Each row was made from one small tree. Brackets hold a mark, then the marks that hang from it, in the order of their numbers. Every link used is in the known rows. Write each row's tree.
Known rows:
[K_188 K_18]: [ 0.92  1.73 -0.85  0.00 -1.64  0.78 -0.02  1.68  0.69 -0.47 -1.36  1.72
 -1.80 -0.33  0.26 -1.24 -0.32 -0.97  0.58 -1.15 -1.05 -2.13  2.72  0.37]
[K_18 [K_57 K_936] K_105 K_188 K_556]: [-1.38  1.47  0.57 -0.46  0.88 -0.13  0.54 -0.30  0.06 -0.12 -0.83 -0.85
  0.94 -0.19 -0.17  1.32 -0.41  0.59  0.88 -1.08  1.42 -1.68 -1.38  1.30]
[K_32 [K_739 [K_18 K_57]]]: [-0.66  0.95 -0.97  0.08 -0.21  0.14  0.62  0.29  1.30 -0.42 -2.23 -0.67
  0.75  0.22  0.26  0.16 -1.41  0.21 -0.12 -2.16 -1.36  0.05  5.08  0.85]
[K_188 [K_18 K_57 K_105 K_556] K_936]: [-1.22  1.13 -0.18 -0.55 -0.19  1.28 -0.22  1.30  0.78  0.89 -0.43  0.10
  1.51 -0.55 -0.09 -0.83 -1.05 -0.61  1.71 -1.67 -0.56 -2.25 -1.74  0.64]
[K_739 [K_18 K_105]]: [-0.05  1.62  0.45 -0.84  0.02  0.13  0.46 -0.34  1.90 -0.74 -1.55 -0.43
 -0.44 -0.03 -0.03 -1.03 -0.75 -0.78  0.24 -0.38 -1.94 -0.30  1.19  0.56]
[K_188 [K_18 K_105 [K_556 K_936]]]: [-0.45  1.32 -1.30  0.02 -2.95  0.71 -0.03  0.43  1.37 -0.53 -1.01  1.59
 -1.03 -0.74  0.04 -2.17  0.48 -0.61  1.27 -1.09 -1.91 -1.84  1.40 -0.02]
[K_739 [K_18 [K_57 K_936] K_556]]: [-0.75  1.07  0.70  0.49 -0.86 -0.11  0.69  0.15  0.59 -0.51 -1.56 -0.61
  1.12  0.00  0.11 -0.09 -0.79  0.16  0.43 -1.81  0.45 -0.19  2.03  0.27]
[K_739 [K_18 K_105 K_188 K_556]]: [-0.51  1.50  0.66 -0.52  0.68  0.57  0.32 -0.77  1.78 -0.77 -0.19 -2.02
 -0.63  0.04 -0.23 -0.46 -0.76 -0.26  0.62 -1.20 -0.97 -1.29 -2.73  1.21]
[K_18 K_105 K_188 [K_556 [K_936 K_57]]]: [-0.12  1.53  0.10  0.68 -0.22  0.12  0.10 -1.16  0.53 -1.01 -1.24  0.06
 -0.91 -0.47 -0.32  0.00 -0.17  0.34  0.95 -0.78 -0.82 -2.28 -3.58  0.27]
[K_188 [K_18 [K_556 [K_936 K_57] K_937]]]: [-0.15  1.15 -1.77  2.29 -1.67  1.27 -0.11  0.62 -0.16 -1.48 -1.21  2.02
 -0.93 -0.54  0.12 -1.38 -0.58 -0.57  1.28 -1.13 -0.76 -1.93  1.61 -1.29]
[K_556 [K_18 K_57]]: [ 0.83  1.25  0.48 -0.09 -1.53 -0.94 -0.09  0.81 -0.07 -0.66 -2.17  0.07
 -0.15  0.39 -0.04  0.34 -0.41  0.11  0.13 -1.71 -0.60 -2.49  1.14  0.07]
[K_188 [K_18 K_57 K_105 K_556]]: [-0.96  1.08 -0.50 -0.27 -0.89  0.98 -0.18  0.97  0.91  0.12 -0.44  0.83
  1.08 -0.36 -0.36 -1.32 -0.48 -0.66  1.65 -1.21 -0.54 -1.46  0.69  0.78]
[K_739 [K_18 K_57]]: [-0.05  1.05  0.57 -0.32 -0.29  0.16  0.46  0.39  0.76 -0.77 -2.01 -0.46
  0.43  0.53  0.09 -0.38 -1.39 -0.37 -0.01 -1.27 -0.74 -0.30  3.33  0.47]
[K_739 [K_18 K_188 K_556]]: [ 0.41  1.37  0.59  0.21 -0.12  0.66  0.38 -0.15  1.33 -1.06 -0.23 -1.84
 -1.35  0.23 -0.01 -0.41 -0.90 -0.08  0.32 -1.85 -0.61 -1.66 -1.55  0.88]
[K_556 [K_18 [K_57 K_936] K_105] K_937]: [-1.35  1.44 -0.09 -0.27  0.59 -1.10  0.41  0.12 -0.58 -0.81 -2.16 -0.01
  1.20  0.10  0.02  1.33 -0.50  0.07  0.33 -0.46  0.62 -1.64  2.11 -0.29]
[K_18 K_105 [K_556 K_936 K_937]]: [-0.84  1.01 -1.27  0.63 -1.11  0.54  0.49 -0.20  1.06 -1.41 -1.08  0.67
 -0.84 -0.27  0.00 -1.23 -0.16 -0.27  0.98 -0.60 -1.47 -1.14  1.35 -0.93]
[K_188 [K_18 K_105 K_556] [K_936 K_57]]: [-0.28  1.69  0.21  0.68  0.44  1.25 -0.40  0.66  0.78  0.57 -0.33  0.61
  0.55 -1.12 -0.23 -0.99 -0.79 -0.78  1.89 -1.31 -0.99 -2.48 -4.53 -0.02]
[K_105 K_18]: [ 1.25  1.50  0.33  0.29 -0.22  0.21  0.72  0.36  1.23 -1.53 -1.92  0.56
 -0.63  0.28  0.18 -0.41 -0.39 -0.31  0.03 -0.26 -0.87 -1.63 -0.22  0.34]
[K_188 [K_18 K_57 K_556] K_936]: [-0.41  1.06 -0.23  0.09 -0.95  1.32 -0.10  1.89  0.22  0.63 -0.64  0.31
  0.75 -0.38  0.17 -0.82 -1.24 -0.47  1.34 -2.25 -0.11 -2.61 -0.42  0.33]
[K_556 K_18 K_936 K_937]: [ 0.50  1.29 -1.23  0.75 -2.16 -0.61  0.23  0.25 -0.04 -1.90 -2.46  0.73
 -2.11  0.28  0.44 -0.33 -0.01 -0.08 -0.22 -1.07 -1.40 -2.61  3.23 -1.24]
[K_32 [K_739 [K_18 K_556]]]: [-0.03  1.10 -0.90  1.00 -1.13  0.47  0.53  0.09  2.23 -0.60 -1.02 -0.55
 -0.57 -0.26  0.21 -0.89 -0.64  0.16  0.40 -2.68 -1.93 -0.34  1.57  0.32]
[K_556 K_18 [K_936 K_57] K_937]: [ 0.71  1.41 -0.86  1.76 -1.29 -0.70  0.03 -0.19 -0.65 -2.00 -2.76  1.04
 -1.42  0.02  0.16  0.13 -0.34  0.02  0.05 -0.87 -1.11 -2.50  1.14 -1.64]

Which tree is each row?
[ 0.18  1.16  0.54 -0.37  1.46  0.41  0.73  0.15  0.20 -1.39 -1.57 -1.12
  0.43  0.85  0.05  1.32 -1.21  0.26 -0.12 -0.33  0.80 -1.99 -0.78  1.57] => [K_105 [K_18 K_57 K_188]]
[-0.44  0.59 -0.20  1.16  0.84  1.12  0.70  0.47  0.50 -1.87 -0.83 -0.25
  1.62  0.61 -0.11 -0.23 -1.20 -0.03  0.78 -0.68  0.56 -0.90  0.05 -0.18] => [K_105 [K_18 K_57 [K_556 K_937]]]
[-0.29  0.79 -1.43  0.56 -3.39  0.68 -0.06  1.25  0.33 -0.63 -1.63  1.57
 -0.30 -0.19  0.17 -1.43 -0.32 -0.28  1.01 -1.88 -0.78 -1.85  3.65  0.02] => [K_188 [K_18 K_57 [K_556 K_936]]]
[-0.69  0.95 -0.98  0.83 -0.58  0.89  0.66 -0.57  0.76 -2.14 -0.75 -1.43
 -1.71  0.47  0.38 -0.45 -1.09 -0.01  0.09 -1.32 -0.79 -1.39  1.48 -0.16] => [K_739 [K_18 K_188 [K_556 K_936 K_937]]]
[-1.34  1.38 -1.15  0.17  0.46  1.84 -0.05  1.20  0.97  0.01  0.17  0.17
  0.22 -0.71  0.10 -1.19 -1.03 -1.08  1.59 -1.02 -0.78 -2.23 -1.41 -0.34] => [K_188 [K_18 K_105 [K_556 K_937]] K_936]
[ 0.86  1.94  0.69  0.42  1.86  0.64  0.20  0.22 -0.37 -0.14 -1.54 -0.73
 -1.02 -0.26  0.10  1.46 -1.44  0.03  0.28 -1.21  0.23 -3.23 -3.92  0.60] => [K_18 [K_188 [K_936 K_57]]]
[-0.96  1.60  0.38 -0.76  0.29 -0.60  0.67  0.25  0.12 -0.10 -2.35  0.78
  1.11 -0.32  0.03  0.73 -0.36  0.02  0.47 -0.33  0.40 -0.64  2.40  0.67] => [K_18 [K_57 K_936] K_105]
[ 0.02  0.79 -1.06  1.45 -1.10  0.86  0.86 -0.18  0.95 -2.48 -1.49  0.60
 -0.66  0.32  0.30 -0.94 -0.32 -0.03  0.41 -0.49 -0.81 -1.37  0.43 -0.93] => [K_105 [K_18 [K_556 K_936 K_937]]]
[-1.65  1.03 -1.47  0.83  0.78  0.97  0.66 -0.39  2.26 -0.94 -0.44 -1.02
  0.54 -0.22 -0.06 -0.63 -1.04 -0.19  0.80 -1.61 -1.83  0.15  1.58  0.03] => [K_32 [K_739 [K_18 K_105 [K_556 K_937]]]]
[-1.20  0.74  0.02  0.58  1.42  1.12  0.52  0.02  0.27 -1.53 -0.25 -2.31
  0.50  0.83 -0.04  0.26 -2.02 -0.01  0.41 -1.51  0.67 -1.03  0.73  0.55] => [K_739 [K_18 K_57 K_188 [K_556 K_937]]]
[-1.60  1.37  0.90 -1.75  2.40  0.58  0.43 -0.35  0.76  0.16 -1.35 -2.77
  1.08  0.34  0.08  1.14 -2.05 -0.19  0.12 -0.89 -0.21 -1.58 -1.92  1.57] => [K_739 [K_18 K_57 K_105 [K_188 K_936]]]
[-0.26  1.51 -0.80  1.00 -1.94  0.68 -0.32 -0.06  0.91 -0.52 -1.39  1.93
 -0.47 -0.94 -0.21 -1.72  0.04 -0.60  1.58 -0.87 -1.65 -1.83 -0.82 -0.30] => [K_188 [K_18 K_105 [K_556 [K_936 K_57]]]]
[-1.08  1.30  0.61 -1.44  1.71  0.23  0.43 -0.57  0.89 -0.65 -1.35 -2.00
  0.72  0.53 -0.17  0.69 -1.51 -0.23  0.08 -0.50 -0.30 -0.81  0.41  1.67] => [K_739 [K_18 K_57 K_105 K_188]]
[ 0.07  0.94 -1.44  1.36 -1.97  0.57  0.56  0.39  0.55 -1.69 -1.16  1.03
 -1.67 -0.04  0.30 -1.16 -0.31 -0.14  0.63 -1.24 -1.09 -1.61  2.41 -1.15] => [K_18 [K_556 K_936 K_937]]
[-0.13  1.55 -1.01 -0.03  0.65  0.37  0.71 -0.20  1.49 -0.72 -1.43 -1.54
 -1.33  0.19  0.39  0.82 -1.13  0.26 -0.49 -1.98 -1.22 -1.28  2.34  1.48] => [K_32 [K_739 [K_18 K_188]]]
[ 0.59  1.72  0.58 -0.49  1.77  0.72  0.76  0.13  0.65 -0.78 -1.25 -1.41
 -0.73  0.31  0.43  1.35 -1.22  0.08 -0.22 -0.55  0.12 -3.05 -4.21  1.17] => [K_105 [K_18 [K_188 K_936]]]
[-0.15  1.78  1.12  0.29  2.13  0.83 -0.04 -0.49  0.47  0.22 -0.26 -1.37
 -0.02 -0.65 -0.41  0.71 -1.07  0.10  1.28 -1.29 -0.03 -2.94 -7.64  0.63] => [K_18 K_105 [K_188 [K_936 K_57]] K_556]
[-0.68  1.21  0.80  0.34  1.01  0.09  0.91 -0.17  0.04 -1.10 -1.17 -1.03
  1.21  0.34  0.14  1.68 -0.58  0.77  0.28 -0.89  2.03 -1.88 -2.30  1.30] => [K_105 [K_18 [K_57 K_936] K_188 K_556]]
[-1.13  0.90 -1.19 -0.22 -2.52  0.68 -0.09  0.59  0.87 -0.30 -1.44  1.35
  0.50 -0.39 -0.06 -1.60 -0.15 -0.42  1.36 -1.15 -1.22 -1.61  2.35  0.22] => [K_188 [K_18 K_57 K_105 [K_556 K_936]]]
[-0.60  1.37  0.38  0.19  0.19 -0.01  0.62  0.39 -0.47 -0.33 -1.00 -0.67
  0.09  0.01  0.11  1.38 -0.55  0.70  0.56 -1.74  1.80 -2.12 -0.01  1.11] => [K_18 [K_57 K_936] K_188 K_556]
[-0.86  1.16  0.60 -1.03  0.47  0.06  0.46 -0.19  1.31 -0.50 -1.93 -0.75
  1.18  0.33 -0.15 -0.37 -1.24 -0.49  0.34 -0.55 -1.19  0.09  2.20  0.78] => [K_739 [K_18 K_57 K_105]]
[ 0.39  1.31 -1.10  1.66 -0.54  0.35  0.46 -0.02 -0.38 -1.92 -2.56  1.72
 -1.35 -0.11  0.21 -0.28 -0.88 -0.24  0.27 -0.43 -0.91 -1.46  2.77 -1.38] => [K_556 [K_936 K_57] K_937]
[-0.17  1.55 -0.58  0.92 -0.64 -0.69 -0.07 -0.83 -0.09 -1.61 -2.61  0.83
 -0.65 -0.11 -0.12  0.02 -0.13 -0.10  0.37 -0.22 -1.43 -2.14 -0.25 -1.29] => [K_556 [K_18 K_105] [K_936 K_57] K_937]
[-0.15  1.48  0.20  1.57  2.61  1.45  0.22  0.28 -0.55 -0.66 -0.07 -1.22
 -0.48 -0.19 -0.01  1.01 -1.73  0.13  0.98 -1.55  0.85 -3.13 -5.06 -0.25] => [K_18 [K_188 [K_936 K_57]] [K_556 K_937]]
[-0.41  1.76  0.54 -1.11  1.31  0.19  0.49 -0.77  1.45 -0.91 -1.04 -1.76
 -0.95  0.25 -0.03  0.15 -0.95 -0.44  0.00 -0.35 -1.09 -1.19 -0.49  1.41] => [K_739 [K_18 K_105 K_188]]
[-0.29  1.28  0.34  0.93 -1.16  0.02  0.19 -1.41  1.50 -1.11 -1.64  0.11
 -0.05 -0.47 -0.25 -1.56 -0.42 -0.21  0.88 -0.88 -2.03 -0.32 -1.49 -0.45] => [K_739 [K_18 K_105 [K_556 [K_936 K_57]]]]
[ 0.30  1.85  1.16  0.22  2.16  0.59  0.30 -0.32  0.21 -0.40 -1.55 -1.82
 -0.56 -0.03  0.16  1.01 -2.01 -0.15 -0.06 -1.26 -0.26 -2.18 -3.34  0.62] => [K_739 [K_18 [K_188 [K_936 K_57]]]]
[-0.64  1.26  0.01 -0.26  1.60  0.10  0.10  0.86 -1.01 -0.57 -1.43 -2.02
  0.10  0.71  0.30  2.15 -1.79  0.28 -0.04 -1.57  0.89 -3.80 -1.50  0.25] => [K_556 [K_18 K_57 [K_188 K_936]] K_937]
[-0.42  1.02 -2.09  1.34 -2.68  1.25  0.09  1.12  0.51 -1.40 -0.88  1.68
 -1.57 -0.30  0.39 -1.79 -0.31 -0.71  0.98 -1.34 -1.08 -2.02  3.81 -0.94] => [K_188 [K_18 [K_556 K_936 K_937]]]
[ 0.75  1.31  0.19  1.56 -0.22  0.42  0.48 -1.19  0.49 -1.97 -1.53 -0.27
 -0.63  0.11 -0.03  0.41 -0.31  0.56  0.41 -0.72 -0.18 -2.35 -4.42  0.32] => [K_105 [K_18 K_188 [K_556 [K_936 K_57]]]]
[-0.11  1.38  0.41 -0.84  1.38  0.58  0.42  0.83 -0.34  0.15 -1.48 -1.34
 -0.10  0.28  0.31  1.49 -1.74  0.20  0.14 -1.48  0.60 -2.98 -1.14  1.18] => [K_18 K_57 [K_188 K_936]]
[ 0.68  1.70  1.01  1.03  1.31  0.88  0.11  0.06 -0.07 -0.08 -0.46 -0.91
 -0.85 -0.42 -0.12  0.84 -1.23  0.28  1.00 -1.92  0.30 -3.36 -6.53  0.40] => [K_18 [K_188 [K_936 K_57]] K_556]
[-0.59  1.59  0.84 -1.56  1.31 -0.48 -0.08 -0.03 -0.03  0.39 -1.47 -2.29
  0.60  0.25 -0.06  1.93 -1.05  0.30  0.23 -1.31  0.00 -3.73 -3.95  1.21] => [K_556 [K_18 K_57 K_105 [K_188 K_936]]]
[-0.52  1.39 -0.12  0.53 -0.14 -0.84  0.48  0.72 -1.13 -1.07 -2.36  0.25
  0.40  0.28  0.28  1.47 -0.57  0.27 -0.04 -1.15  1.07 -1.96  3.40 -0.58] => [K_556 [K_18 [K_57 K_936]] K_937]
[-1.22  1.44 -0.18 -0.15  2.36  1.37  0.43  0.13  0.59 -0.30  0.35 -1.73
 -0.34 -0.16 -0.05  0.58 -1.32 -0.17  1.05 -0.92  0.06 -2.83 -4.12  0.37] => [K_18 K_105 [K_188 K_936] [K_556 K_937]]
[ 0.46  1.01 -0.27  0.58 -2.75  0.08  0.47 -0.30  1.59 -1.34 -1.60  0.01
 -1.45  0.01  0.35 -1.78 -0.28 -0.17  0.26 -1.71 -2.00 -0.83  1.68 -0.42] => [K_739 [K_18 [K_556 K_936]]]
